Each row comes from the steps of one walk. Every step used is in the known rows, and no mark comes twice. Write the walk behind each row, first mark first.
Known rows:
tulenut fazus: [-19.7   8.4 -30.3   8.9  -4.9 -27.8  -0.4 -19.8 -48.8  -0.2 -13.8 -45.2
  29.0 -49.6   3.8  46.7   7.5 -44.6  34.5 -44.0   2.2  -8.7   3.1 -44.0
  -9.7  45.1  -9.6 -23.3   2.0  15.1]
fazus botan: [-21.0  25.0 -25.6 -22.8 -16.0 -33.1   4.8 -46.7 -46.3   0.4 -15.0 -52.3
  17.7 -55.8   2.4  42.1   7.4 -88.8  49.3 -46.2  -1.2 -33.1   7.1 -26.6
  13.2  46.3   2.0 -17.3  -2.3 -13.4]
likil rasuban vipen: [-17.4  49.4 -30.4  -8.7   1.5 -66.5  12.7 -47.3 -37.9  -0.5 -13.2 -36.4
  -3.4 -83.3  -7.1  58.0   6.4 -33.3  27.9 -44.2  16.8 -20.9   3.0 -64.7
 -30.2  61.2 -23.9 -15.2  -2.2 -31.6]
fazus nuguf tulenut: [-13.1  16.0 -20.5 -25.9 -15.6  -9.0  23.9 -14.6 -49.8  -1.2 -14.9 -15.0
  -5.1 -68.5   0.0  50.4  15.5 -50.4  31.8 -44.1  18.1  15.1  -8.5 -50.7
  11.4  53.6   2.9 -21.3  17.2  11.2]
fazus tulenut botan likil rasuban: [ -9.0  -4.3 -31.2  51.7  -8.8 -76.8  55.5  44.9 -53.7  -1.2 -16.3 -25.7
  14.0 -35.8  -5.8  37.1   8.0 -26.3  24.0 -46.9   7.8  10.0  -6.6  51.3
  27.1  46.7  14.1  -6.9  -2.7 -26.2]
tulenut fazus pagag: [-14.8  24.8 -25.6  16.2  -9.2 -35.6  11.9 -33.6 -38.7  -3.3 -16.4 -59.9
  48.8 -36.8   0.0  54.7  11.0 -37.5  35.2 -33.4  -6.9 -11.5   3.3 -23.9
 -66.6  46.0   9.6 -23.1   2.5  17.7]
pagag fazus: [-21.5   0.3 -28.2  -3.7   8.3 -45.1  -4.8 -39.6 -55.0   3.4 -16.2 -48.0
  12.9 -32.6  13.8  42.6   4.4 -48.9  40.0 -55.1  16.7  -9.7  -1.9 -63.4
 -10.4  43.9 -12.0 -23.7   0.8  21.2]
lukap favov: [-22.1  39.9 -40.0  -9.7  -7.3 -22.2   6.3 -14.4 -48.7  -5.2 -16.5 -71.6
  11.6 -60.4   0.6  39.2   7.2 -65.0  44.1 -34.1   8.9 -41.3 -15.3 -35.6
  -0.6  49.0 -18.5 -18.4   8.0  -5.4]
pagag fazus nuguf tulenut botan likil: [ -4.1 -34.3 -22.7  21.9  -0.4 -40.2  26.4   8.2 -55.7   6.0 -20.2 -17.8
  21.6  -6.3   9.2  28.9  11.4 -65.4  27.0 -60.0  38.1  41.3  -3.5  16.7
  22.1  35.4  16.0 -22.1  18.8   4.4]
tulenut nuguf fazus botan likil rasuban vipen favov: [-12.9  58.2 -38.0 -50.3 -12.0 -24.6  33.2 -34.1 -41.2 -10.2 -33.0 -26.9
  17.6 -32.7   8.0  31.1  15.6 -63.5  46.0 -31.8  57.8   5.3  -3.7  21.3
 -17.7  45.8   3.9 -20.4 -11.7 -28.6]
fazus pagag: [-20.1  37.6 -24.2   9.7 -13.4 -47.2  11.7 -41.9 -45.8  -0.1 -14.4 -69.1
  29.5 -55.5  -1.9  55.2  12.9 -39.6  31.8 -39.1 -11.4 -29.2   2.1 -35.5
 -67.0  51.1  10.5 -17.9   1.1   7.6]
nuguf fazus tulenut botan: [-22.0 -29.4 -19.4   2.7 -20.5 -31.7  23.2  36.8 -36.4  -7.9 -14.0  -2.9
  22.1 -43.0  -8.4  41.0   4.8 -54.8  47.5 -38.9 -11.4  -3.7  -1.4 -14.0
   4.3  48.0   9.9 -19.5   4.8  32.3]
pagag fazus botan: [-17.2   1.7 -24.7 -28.4  -0.1 -36.6   0.0 -58.8 -45.4   1.9 -19.4 -46.4
  21.4 -19.4  14.5  37.9   2.0 -88.9  55.6 -53.9  17.3 -17.7   4.4 -35.4
  14.2  40.5   0.9 -23.6  -0.5   2.9]
tulenut favov vipen: [-23.1  33.8 -28.6  -1.3  -5.3 -46.7  -7.4  -8.3 -32.1   5.6  -6.5 -66.2
  -8.2 -65.8   4.7  36.4  19.9 -54.4   4.0 -21.1   0.6 -18.5  15.6 -51.2
 -30.3  51.3   2.4 -16.5  -7.6  12.4]
fazus botan tulenut: [-14.8  -2.0 -23.1   3.0 -14.8 -37.9  22.0 -27.9 -43.4  -6.5  -7.4 -25.5
   1.8 -29.1  -0.6  45.6  12.1 -71.2  50.1 -46.5  17.2 -39.6  10.7 -18.1
  16.2  42.6  18.2 -17.2   6.7  -4.0]
botan likil rasuban vipen: [-16.3  44.5 -34.4  21.0   3.0 -91.6  23.5 -43.8 -55.9   5.2 -12.3 -45.7
  13.0 -57.6  -0.6  47.4  14.2 -23.0  14.8 -49.7  32.7  -9.1   3.1 -25.9
 -25.6  57.7 -16.6  -9.7  -3.8 -50.8]
pagag fazus botan tulenut favov: [ -9.7 -15.4 -22.9  -2.0   5.3 -22.0  19.1  -7.7 -33.5  -7.6 -20.1 -40.5
  -6.6  28.8  21.6  35.8   2.6 -72.1  40.5 -37.8  37.9  -9.5  31.9  -7.2
  40.2  34.8  27.0 -25.7   8.3  20.7]
rasuban likil botan: [-18.9   5.9 -31.0  20.0 -19.1 -56.2  10.7  -0.9 -36.8   3.2  -8.4 -64.2
 -18.8 -48.5  -2.6  29.6  15.0 -63.1  18.7 -41.2  12.9  -7.2   2.3 -68.1
 -18.0  54.2   3.8 -13.3   3.1 -43.2]
tulenut nuguf: [-21.3  29.8 -34.7 -12.2  -9.1  -4.6   4.0 -12.1 -54.3   1.3 -16.2 -59.5
   6.7 -54.3   8.4  45.2   9.7 -34.4  43.7 -52.2   1.5  -3.0  -8.7 -56.0
   5.0  42.6  -8.7 -21.0  11.9  31.0]
pagag fazus nuguf: [-15.1  13.5 -28.2 -17.8   0.2 -26.3  -6.3 -28.4 -50.9  -0.8 -20.7 -38.5
   7.5 -13.8  18.7  42.6   4.9 -67.3  19.9 -57.0  22.5   6.0 -15.6 -52.0
   8.3  42.0 -10.1 -20.6  11.0  39.0]
tulenut fazus botan likil rasuban vipen: [ -6.5  32.7 -32.1  -1.3  -0.8 -69.3  25.8 -51.7 -39.6  -0.3 -17.5 -34.1
  40.8 -25.0   1.3  43.3   9.7 -61.2  34.7 -44.9  39.1  -1.8   9.0  16.7
  -0.5  49.2  -4.1 -15.2  -2.0 -59.8]
botan fazus nuguf: [-21.6  13.3 -27.9   0.4 -16.7 -29.0  -3.7 -29.4 -56.8   5.7 -10.0 -19.2
   8.1  -3.0  10.2  46.0  11.6 -71.0   8.2 -54.9  18.1   0.5 -14.9 -31.3
  -1.8  46.7  -6.4 -16.3  14.2  18.1]
pagag fazus botan likil rasuban vipen: [ -8.2  24.1 -29.7 -11.1  11.7 -88.9  21.5 -73.8 -45.5   4.0 -20.0 -36.8
  23.3  -9.7  11.6  38.5   6.3 -64.5  40.7 -55.9  53.4  -4.5   5.0  -2.9
  -2.0  47.5  -6.6 -15.5  -3.7 -55.0]
botan fazus: [-28.1   1.4 -27.5  14.7  -9.3 -47.2  -3.5 -42.2 -60.0   8.7  -5.2 -31.4
  12.8 -20.7   4.7  46.1  11.3 -52.7  28.0 -53.6  10.5 -17.3  -0.6 -40.3
 -22.9  48.6  -8.7 -19.7   5.1   0.9]
tulenut nuguf fazus: [-28.1  15.7 -32.0 -33.0 -16.7  -0.8   4.0 -12.0 -49.6  -7.6 -13.9 -33.5
  21.4 -33.1   7.1  43.9   9.7 -44.7  53.9 -49.1  11.2  14.3  -7.8 -57.7
  -7.8  42.5 -11.4 -25.8  10.9  42.6]
likil botan fazus pagag: [-19.0 -12.9 -19.4  31.6 -12.5 -45.1  14.8 -59.5 -39.2   5.3  -1.6 -33.5
  32.3  -5.9  -9.1  51.8  17.6 -70.1  27.0 -37.0  -2.8 -21.5  -0.4 -24.0
 -90.2  51.5  25.5 -20.1  11.4 -19.7]

Write each row's walk:
[ -6.7  -3.6 -27.3  18.8 -10.8 -13.0  13.5   9.7 -41.2 -11.8 -10.5  -8.3
   8.3  -5.3   5.4  49.8  13.4 -45.9  15.3 -44.2  27.6   3.1  -7.3 -25.3
  14.5  40.4   7.5 -20.0  20.8  42.0]	botan tulenut fazus nuguf
[-15.0 -24.9 -31.5   8.6 -25.2 -19.4  31.2  33.1 -28.1 -13.0  -2.3 -16.9
 -21.8  12.2  -0.8  29.2  19.4 -43.5  41.2 -43.0  44.5  27.2  -3.6 -59.2
  -9.4  42.9  17.7 -21.1  24.6   5.4]	rasuban likil botan tulenut nuguf fazus
[-25.8  -8.5 -20.4 -22.7 -17.7 -31.5  25.6   7.0 -47.0  -9.5 -12.0  -3.4
  14.4 -45.1   0.9  49.3  11.7 -30.3  44.7 -36.9   5.0  -3.4  -9.9 -49.8
  -2.2  55.1   1.2 -19.2   3.5  34.8]	nuguf fazus tulenut
[-11.0   6.5 -28.7  12.1  -8.0 -63.6  45.4  33.5 -36.8  -7.6 -29.7   1.2
  10.0 -53.9  -7.9  33.7  13.4 -33.8  21.2 -22.5  34.3  -7.5  -3.2  33.7
 -32.0  55.0  13.7 -14.4 -17.9 -20.2]	nuguf fazus tulenut botan likil rasuban vipen favov
[-12.1  25.6 -21.3 -25.5 -12.8   8.0  27.5  19.8 -40.2  -3.9 -24.0 -36.4
 -17.7 -46.8   9.6  45.1  12.6 -49.9  15.7 -29.8  20.5  30.7  15.3 -34.5
  35.0  51.9  13.0 -24.1  16.5  20.8]	fazus nuguf tulenut favov
[ -6.9   0.8 -24.7  30.4   1.0 -81.4  44.8 -12.4 -42.5   7.0 -13.1 -15.5
   9.4 -77.1 -15.6  44.0  12.8 -32.3  34.4 -46.7  31.9  14.4  15.4   6.2
 -18.0  54.8   3.0 -16.9   5.9 -65.5]	nuguf tulenut botan likil rasuban vipen
[-10.5   5.4 -28.8 -12.3 -16.1  -1.4  24.4 -11.2 -41.8  -7.4 -11.4 -30.0
   0.3 -16.2   6.1  43.5  11.9 -57.9  60.6 -50.9  20.6 -16.1   0.8 -17.2
  32.4  34.9  19.9 -20.3  18.6  22.3]	fazus botan tulenut nuguf
[-10.7  35.1 -37.8  37.1   1.4 -74.6  23.1  -3.6 -44.7   2.8 -29.5 -50.7
   4.0 -78.1  -6.1  32.4  11.2 -51.0   6.4 -34.8  27.6 -27.5   9.0  29.1
 -42.1  49.5   1.7 -13.2 -22.3 -50.6]	tulenut botan likil rasuban vipen favov
[ -0.3  13.5 -25.1  16.2  -6.8 -61.2  40.5   1.7 -38.7   2.5 -18.2  -5.4
   5.0 -56.8 -11.2  44.1  13.4 -49.2  15.1 -49.3  36.9  30.1   1.8  15.9
   1.3  52.7   4.4 -13.5  15.2 -47.9]	fazus nuguf tulenut botan likil rasuban vipen
[  1.0 -16.2 -27.0  21.5   2.6 -55.9  48.4   9.5 -50.5  -0.7 -20.9  -3.0
  12.0  -3.6   3.9  32.6   6.0 -56.5  26.5 -57.9  51.3  60.2  -6.7  43.0
  28.4  38.5   9.7 -19.5  12.2 -22.3]	pagag fazus nuguf tulenut botan likil rasuban
[ -9.1  25.0 -35.7   8.9  -8.6 -60.6  36.4 -30.8 -51.7  -4.8 -16.2 -39.3
  43.0  -8.4   5.2  36.3   8.5 -66.7  37.9 -46.7  32.2  11.9   3.8  47.6
  25.7  40.2   3.5 -15.0  -6.1 -49.8]	tulenut fazus botan likil rasuban
[-20.0  17.6 -30.7   5.2 -15.9 -57.9  16.6 -43.1 -64.6   4.8 -14.3 -62.8
  33.5 -29.8   9.1  32.1  15.4 -77.2  36.5 -52.7  15.0 -23.0   6.2  10.9
  16.7  42.4   9.8 -11.7  -2.5 -35.9]	fazus botan likil
[-14.4  60.6 -38.2  11.7   3.3 -72.6  25.7 -35.6 -55.3   1.8 -27.7 -51.6
  -1.4 -81.9   2.6  38.9  17.6 -27.4   7.6 -31.9  41.7 -27.0  -0.7 -11.8
 -46.8  57.4  -5.8 -12.7 -23.7 -47.7]	botan likil rasuban vipen favov
[-15.0  -1.2 -29.5  18.8 -28.0 -44.6   4.2  -0.2 -38.3   6.1  -6.7 -29.6
 -20.3  20.8   4.6  28.0  17.4 -87.3  -4.0 -49.7  33.2  18.8 -14.6 -40.8
  -6.9  51.6   7.2 -11.8  17.1 -28.5]	rasuban likil botan fazus nuguf
[-13.2 -33.9 -23.4   7.0  -9.8   2.2  28.7  10.0 -43.7   5.2  -6.6   1.5
  -0.4   0.2  -0.1  45.7  17.1 -35.2  42.0 -43.9   7.5  11.2 -22.7 -36.0
   1.7  48.4  23.4 -19.7  26.1  21.9]	likil botan fazus tulenut nuguf
[-23.4  30.5 -27.2 -25.7 -21.0  -6.3  17.5 -24.8 -40.8 -10.5 -16.6 -48.6
  41.6 -20.6   3.4  51.5  12.3 -36.7  55.4 -39.2   2.1  10.0  -6.4 -31.2
 -62.2  43.3   8.1 -26.0  12.4  45.3]	tulenut nuguf fazus pagag
[  1.5  32.4 -26.9 -23.5   0.7 -41.4  50.6 -39.3 -37.7  -3.3 -30.6 -10.0
  16.6 -69.0  -2.7  38.7  18.4 -48.7  44.9 -20.8  63.6   5.4  10.3  25.3
 -20.5  53.3  18.4 -24.3 -15.0 -66.5]	nuguf tulenut fazus botan likil rasuban vipen favov
[-13.2  23.9 -30.4  -6.9 -12.6  -8.7  -3.1  -4.4 -45.0  -4.8 -18.5 -35.4
  23.3 -31.0   8.4  47.0   9.1 -62.1  14.7 -45.4   8.9   7.7 -11.7 -32.6
  11.8  43.8  -7.6 -20.2  11.3  32.5]	tulenut fazus nuguf
[ -6.7 -18.0 -27.7 -16.9   1.6  -4.0  19.9 -24.1 -41.1  -6.7 -15.6 -24.0
   3.1  19.1  17.1  39.5   6.4 -58.5  67.7 -57.9  39.8  -1.1  -1.9 -23.9
  32.6  28.9  16.8 -26.6  21.7  37.5]	pagag fazus botan tulenut nuguf
[-14.7   3.4 -32.1  13.5  -7.5  -9.2  20.6   4.7 -50.6  -4.9  -7.8 -32.3
  -8.0 -29.1   5.9  48.2  14.3 -16.7  43.4 -52.4  19.8  -7.4  -4.9 -49.3
   5.9  38.7   7.4 -20.9  21.0  39.9]	botan tulenut nuguf
[-10.0 -10.0 -26.7  16.9 -30.0 -25.5  42.3  20.1 -18.3 -16.2  -4.7 -30.6
  -2.1  26.6  -4.6  36.4  22.6 -36.1  44.7 -32.3  36.6  22.7  -2.2 -36.7
 -65.6  44.2  38.2 -21.5  25.5   7.9]	rasuban likil botan tulenut nuguf fazus pagag
[-11.2 -41.0 -21.3  19.8   3.9 -39.8  15.3  27.1 -40.0   3.1 -21.1 -23.7
  11.4 -27.4   4.2  39.0  -0.8 -44.7  42.8 -49.5  -0.8  -5.2  -4.4 -18.8
  15.7  41.6  12.5 -20.5   5.8  36.5]	pagag fazus tulenut botan
[-12.2 -19.7 -28.4  45.6 -17.7 -58.8  27.3  15.2 -33.6  -3.4   0.1 -37.3
 -33.3 -21.5  -5.2  32.7  20.5 -48.1  20.5 -40.2  29.9 -12.1   5.8 -59.6
 -13.2  50.9  20.2 -13.3  11.3 -32.8]	rasuban likil botan tulenut
[-14.7 -25.9 -24.1  41.0  -9.1 -55.5  34.3   6.2 -59.9   9.0 -11.2 -35.2
  23.5 -59.1  -6.6  33.7  15.5 -48.1  38.5 -51.7  12.6   9.8  13.1  13.4
   1.4  43.7  15.6 -19.1   7.3 -29.9]	nuguf tulenut botan likil
[-16.5   6.2 -25.5  24.8  -3.6 -52.3   9.5   8.7 -29.0  -0.5   1.4 -40.2
 -20.9 -38.8   2.5  39.7  24.6 -38.9   4.2 -20.6  18.1 -23.9  20.1 -40.4
 -27.2  47.3  17.8 -17.0   1.6  23.1]	botan tulenut favov vipen
[-17.4  -7.7 -26.9  -2.7 -11.8  -8.2  21.8  12.5 -54.8   7.1 -12.5  -9.7
   1.9  -1.4  10.7  47.6  13.5 -11.9  43.3 -51.0  13.8  11.1 -22.9 -31.2
  14.1  46.2   8.1 -18.9  21.1  45.4]	botan fazus tulenut nuguf
[-14.0  -9.1 -21.3  -6.5  -3.5 -14.8  22.9 -17.6 -46.2   0.2 -11.4 -15.1
  20.4 -68.3  -2.3  51.1  12.5 -30.3  52.5 -38.3  17.4  15.8   7.3 -50.7
  -8.0  50.1   0.5 -29.5  10.0   4.0]	nuguf tulenut fazus
[-17.7 -37.5 -25.9   2.2 -13.9   6.4  27.8   0.8 -35.2 -14.9   0.1   4.7
   5.1  -7.2  -5.3  43.8  17.7 -50.2  53.4 -42.7  25.5   8.2  -3.8 -51.2
 -16.0  40.7  18.0 -26.3  25.4  30.6]	likil botan tulenut nuguf fazus
[ -0.2 -20.0 -29.8  36.2 -21.2 -27.4  22.8  40.2 -22.9 -11.5  -6.4 -18.2
 -19.7  15.8   0.3  32.1  19.3 -63.0   1.5 -37.9  41.1  21.0  -7.2 -36.2
   7.8  44.6  21.5 -15.5  23.5  -4.2]	rasuban likil botan tulenut fazus nuguf
[-14.4   6.8 -31.5   9.8 -10.8 -45.1  13.6 -32.6 -57.8   2.0 -16.1 -52.7
  53.7 -10.3  10.8  33.1  13.0 -76.2  39.5 -49.3  19.2  -6.5   7.5  23.3
  18.3  37.9   9.3 -17.5  -0.2 -25.2]	tulenut fazus botan likil
[-10.1 -45.2 -25.6  47.5   5.3 -65.4  26.9  30.3 -58.1   7.4 -20.0 -33.0
  27.4   0.1  10.6  28.4   7.4 -34.8  31.6 -55.8  14.0   3.9  -6.8  17.4
  19.6  37.7  18.7 -15.2   5.2  14.9]	pagag fazus tulenut botan likil
[-13.7 -20.2 -24.6  29.6 -17.9 -39.6  31.3  58.2 -28.2   5.1 -13.4 -36.5
 -37.3  28.8   9.7  26.7  15.5 -41.8   2.4 -25.3  27.5  21.6  10.9 -25.7
  15.3  57.1  30.9 -14.0  12.2 -20.6]	rasuban likil botan fazus tulenut favov
